What can hang from each mark
Z812: Z985
Z451: Z985
Z386: Z985
Z909: Z451 Z836
Z836: Z693 Z909 Z985
Z693: Z451 Z836
Z985: Z451 Z812 Z836

Each row was made from one small tree. Brackets hold a mark, then the marks that hang from it, in the order of their numbers. Every link used is in the known rows. Write each row's tree.
Known rows
(Z812 (Z985 Z836)):  10   0 -37  -3   2 -65   9  43   5 -17  18  23 -46   4  49  -1  71
(Z812 (Z985 Z451 Z836)):  10 -29 -24  -6  -3 -72   4  41  25 -14   9  53 -42  -4  60  -9  85
(Z693 (Z836 Z909)):  18  24  10   2 -62 -25 -24  16 -18 -18  23 -17  11 -29  -2  22  38
(Z812 (Z985 Z451 (Z836 Z693))):   4 -31  -6  -5 -19 -45  24  22  34 -25  24  50 -34  -8  38  16  60
(Z451 (Z985 Z812 Z836)):  17 -16 -27  13  36 -49 -45 -14   7  23  -7  27 -35  26   0  -5  32
(Z909 Z451 Z836): -12   3  34 -25 -28  -2 -25  -2  20  -7 -38  -8  -4 -18  43  32 -34
(Z693 (Z451 (Z985 Z812))):  12   7 -12  23  -5 -36 -18 -28 -19   5  -4 -23   6  18 -10   9   0
(Z836 Z693 Z909 Z985):  13 -11   1  32 -51 -26   7  -8  -2   3  -3 -21  -4 -25 -32  23  33
(Z451 (Z985 Z812 (Z836 Z693))):  10 -16 -13  15  20 -23 -24 -33  15   8   7  24 -28  17 -24  22   6
(Z812 (Z985 (Z836 Z693))):   3  -3 -20   0 -13 -38  29  26  16 -30  31  21 -35   0  26  28  47
(Z909 (Z451 (Z985 Z812 (Z836 Z693)))):   2 -35  15   0   5  -8 -28 -39  21   8 -12  25 -21  22 -14  34 -40
(Z451 (Z985 Z836)):  16  -6 -15  -1   7 -56 -39  -5   5  -4 -13  23 -25   3   9  -4  63
(Z451 (Z985 Z812 (Z836 Z909))):  27 -26 -23  19  11 -40 -64  -9   1  35 -11  22 -30  11 -13   1  35
(Z386 (Z985 Z812 (Z836 Z693 Z909))):   7 -24 -11  24   3 -10 -24  28 -19  13  24  24 -37  14   1   1  18
(Z812 (Z985 (Z836 (Z693 Z451) Z909))):   6  -6  -3   5 -70 -21  11  11 -10 -37  30   2 -13 -13  11  40  32
(Z985 Z451 Z812 (Z836 Z693 Z909)):  13 -42  15   3 -11  -5 -26  -6  26  19  16  51 -28  -5   3   5  17
(Z451 (Z985 Z812)):  19  -3 -28  24  28 -47 -24  -4   3  28  -8  -9 -11  18  -9   2  17
(Z985 Z812 (Z836 Z909)):  18 -12 -11   3  13 -26 -39  15  -2  30   7  26 -39   7  16 -10  28

Which tree is each row?
  9 -27  12 -11  -3  -9 -43   7   3  28 -13  25 -39   9  24   4 -16 -> (Z985 Z812 (Z836 (Z909 Z451)))
 -1 -40  15   9 -13   5 -27  21 -11  12   2  23 -32  14  11  12 -24 -> (Z386 (Z985 Z812 (Z836 Z693 (Z909 Z451))))
 16 -33 -17  28  13 -61  -4  -6  12  35 -14  21 -28   5  10 -20  46 -> (Z836 (Z985 Z451 Z812))
 23  -7 -12  33 -39 -38 -35 -12 -25  16  14 -17  -9  -7 -29  20  29 -> (Z693 (Z836 Z909 (Z985 Z812)))
 18 -19  13  13 -49 -19 -62 -24 -10  12  -9 -16  12  -2 -28  44 -27 -> (Z693 (Z836 (Z909 (Z451 (Z985 Z812)))))
 11 -32  13  22 -30   1 -27 -29  12  26 -19 -15   6  -2 -36  48 -51 -> (Z836 Z693 (Z909 (Z451 (Z985 Z812))))
  9 -36 -17   9  37 -49 -25  38  -4  19   5  61 -47  24  51 -43  60 -> (Z386 (Z985 Z451 Z812 Z836))
 14   5 -15  29 -12 -49 -15 -16 -19   2  20 -11 -15   9 -14  14  24 -> (Z693 (Z836 (Z985 Z812)))
 12 -14   1   7  -5   0 -18  -3   6  15  22  23 -32   3  -9  16   4 -> (Z985 Z812 (Z836 Z693 Z909))
 -8  -3   4  14  -5  -6   5   3 -35 -20  31  15 -25  29  15  -1   0 -> (Z386 (Z985 Z812 (Z836 (Z693 Z451))))
  6 -26   9 -14 -10 -39 -41 -12  12  -4 -33  23 -19   5  15   8  18 -> (Z909 (Z451 (Z985 Z836)))
 17 -48   2  39 -29 -27  -5 -17  13  31  -4  13 -12 -12 -26  12  18 -> (Z836 Z693 Z909 (Z985 Z451 Z812))
 21 -38  -2  25 -42 -60 -21   7   7  23 -24  11  -9 -28   5 -14  72 -> (Z836 Z909 (Z985 Z451))
 13  21   2  19 -40 -31 -32 -42 -32 -21  20 -25  22  12 -25  31  -2 -> (Z693 (Z451 (Z985 Z812)) Z836)
 11 -25   0  -6  30 -40 -24   8  22  20   6  59 -43  14  41 -26  42 -> (Z985 Z451 Z812 Z836)
